Each row comes from the steps of one walk. Every step used is in the known rows, and no mark comes twice. Write the walk behind each row, first mark first.
In the rows, 128 means zero.
Known rows:
r, w: [171 120 171 102 110 123 167 155 160 132 146 118 132 130 124  96 164 161
 131 129 141  92 129]
l, z: [157 103 156 139 124 111 182 116 163 126 135 121 129 133 100 101 154 158
 117 138 136 107 102]
w, q: [139 143 147 126 127 116 152 121 166 135 137 113 146 146 125  84 126 186
 127 135 157 103 127]
r, w, q, z: [144 118 167 122 123 112 165 173 160 127 151 108 137 156 112 109 146 180
 131 150 128 105 119]
l, z, g: [156 100 166 121 119 109 168 119 173 135 154 124 139 115  93 102 147 165
 115 120 138 108  81]
t, c: [175 151 156 126 122 116 165 113 161 120 144 101 129 127 142 103 140 181
 129 145 138  92  96]
c, t, r, w, g: [203 177 184 124 107 141 167 117 160 121 155 122 154 124 164 129 189 216
 127 148 137  75 138]
g, z: [142 130 158 110 115 135 151 132 155 126 141 107 130 131 122 109 125 166
 106 160 122 121  86]
w, r: [154 131 149 120 120 137 158 136 165 124 119 109 158 126 140  83 135 187
 158 139 143  88 128]
q, w, g, z: [172 165 172  90 113 133 152 126 142 119 158 118 131 138 134 117 136 212
  94 160 102 121  79]
g, z, l: [133 111 182 112 114 144 165 135 171 150 152 100 122 147 128  97 124 161
 101 170 127 132  98]
c, w, r: [172 123 149  96 110 138 172 152 148 113 120 135 154 119 139  90 143 216
 154 141 140  99 134]
c, t: [167 142 162 123 103 127 160 122 161 136 134 127 146 133 140 130 159 192
 122 154 157 103 129]
c, w: [176 119 155  91 106 124 174 146 143 122 136 142 135 124 120  99 147 196
 117 141 143 109 123]
c, t, r, w: [202 157 183 124  94 136 168 134 169 127 146 134 152 118 151 127 172 192
 128 138 145  78 128]
q, z: [150 107 156 126 123 112 161 155 160 123 138 107 137 142 109 112 135 162
 119 165 124 114 102]
w, r, t, c: [173 158 154 140 112 148 161 122 171 112 142  88 145 118 158 117 166 211
 171 150 126  69 111]
r, w, g: [173 144 172 101 122 128 166 136 150 127 156 106 135 134 136  99 180 185
 130 138 132  87 139]
r, w, c: [166 134 155 110 115 121 170 151 165 115 146 116 128 114 134  96 177 191
 156 131 141  94 130]
t, r, w, g: [196 163 174 117 124 136 169 124 160 123 157 111 149 121 147  91 171 188
 129 132 124  72 128]

Write each row's walk:
[189 162 165 136 102 133 160 111 172 127 137 131 162 119 149 122 148 195
 121 147 150  88 118]
c, t, r
[193 140 175 116 112 130 170 142 169 126 146 122 147 117 133  89 153 166
 129 123 133  74 118]
t, r, w
[156 134 149 102 116 119 167 139 147 126 139 139 141 137 123  92 135 218
 122 136 154 112 130]
c, w, q
[171 153 177 144 107 124 167 155 172 124 151 123 158 145 140 140 157 211
 130 159 134  93 119]
c, t, r, w, q, z
[168 150 188 108 105 161 183 119 148 123 186  95 110 134 159 139 183 240
 111 196  98 117  92]
r, t, c, w, g, z, l
[181 172 177 134 105 132 162 129 174 133 149 130 160 135 154 119 159 213
 134 133 156  79 136]
c, t, r, w, q
[175 160 152 122 105 129 170 122 155 117 161 120 128 130 142 126 166 242
 136 150 139  91 112]
r, t, c, w, q
[173 158 151 112 120 115 173 123 146 115 149 127 131 136 144 104 135 235
 127 143 146 103 106]
t, c, w, q
[189 154 159 125 115 126 173 139 176 109 148 120 144 101 145  89 166 195
 154 126 132  77 120]
t, r, w, c
[186 182 189 121 104 154 160 121 151 114 160 116 145 124 162 146 178 215
 112 170 112  95 105]
c, t, r, w, g, z
[184 175 150 144 109 130 163 106 180 108 134 129 158 103 163 121 164 226
 146 150 152  91 120]
w, c, t, r
[174 150 164 117 100 127 167 145 165 117 142 127 136 118 153 131 197 219
 155 143 152  94 141]
r, w, c, t
[174 125 150 106  98 153 170 152 155 115 133 130 152 114 137 111 171 226
 161 149 131  87 139]
c, w, r, t
[162 155 147 130 108 124 160 118 165 116 132 125 140 117 152 127 172 223
 147 154 159 106 130]
w, c, t
[193 144 157 113  97 133 176 130 150 110 159 122 121 113 139 133 179 219
 131 156 127  89 105]
r, t, c, w
[183 147 164 110  93 146 159 148 171 121 140 125 156 123 137 112 157 219
 152 135 123  84 119]
q, w, r, t
[157 123 178 132 107 129 190 149 169 130 176 105 120 156 138 132 161 235
 127 183 119 116 106]
r, t, c, w, q, z, l
[201 170 165 119  96 139 166 133 170 107 151 109 147 123 156 124 158 235
 161 141 115  74  95]
q, w, r, t, c
[171 149 190 127 101 121 155 159 180 132 169 123 166 131 133 139 152 217
 127 141 137  93  98]
c, t, r, w, q, z, g
[183 144 162  99 105 130 162 148 164 120 126 131 159 130 139  89 125 211
 146 126 131  94 114]
q, w, r
[188 146 152 105 114 134 179 138 146 102 132 120 143 118 157 101 142 234
 159 146 131  90 107]
t, c, w, r
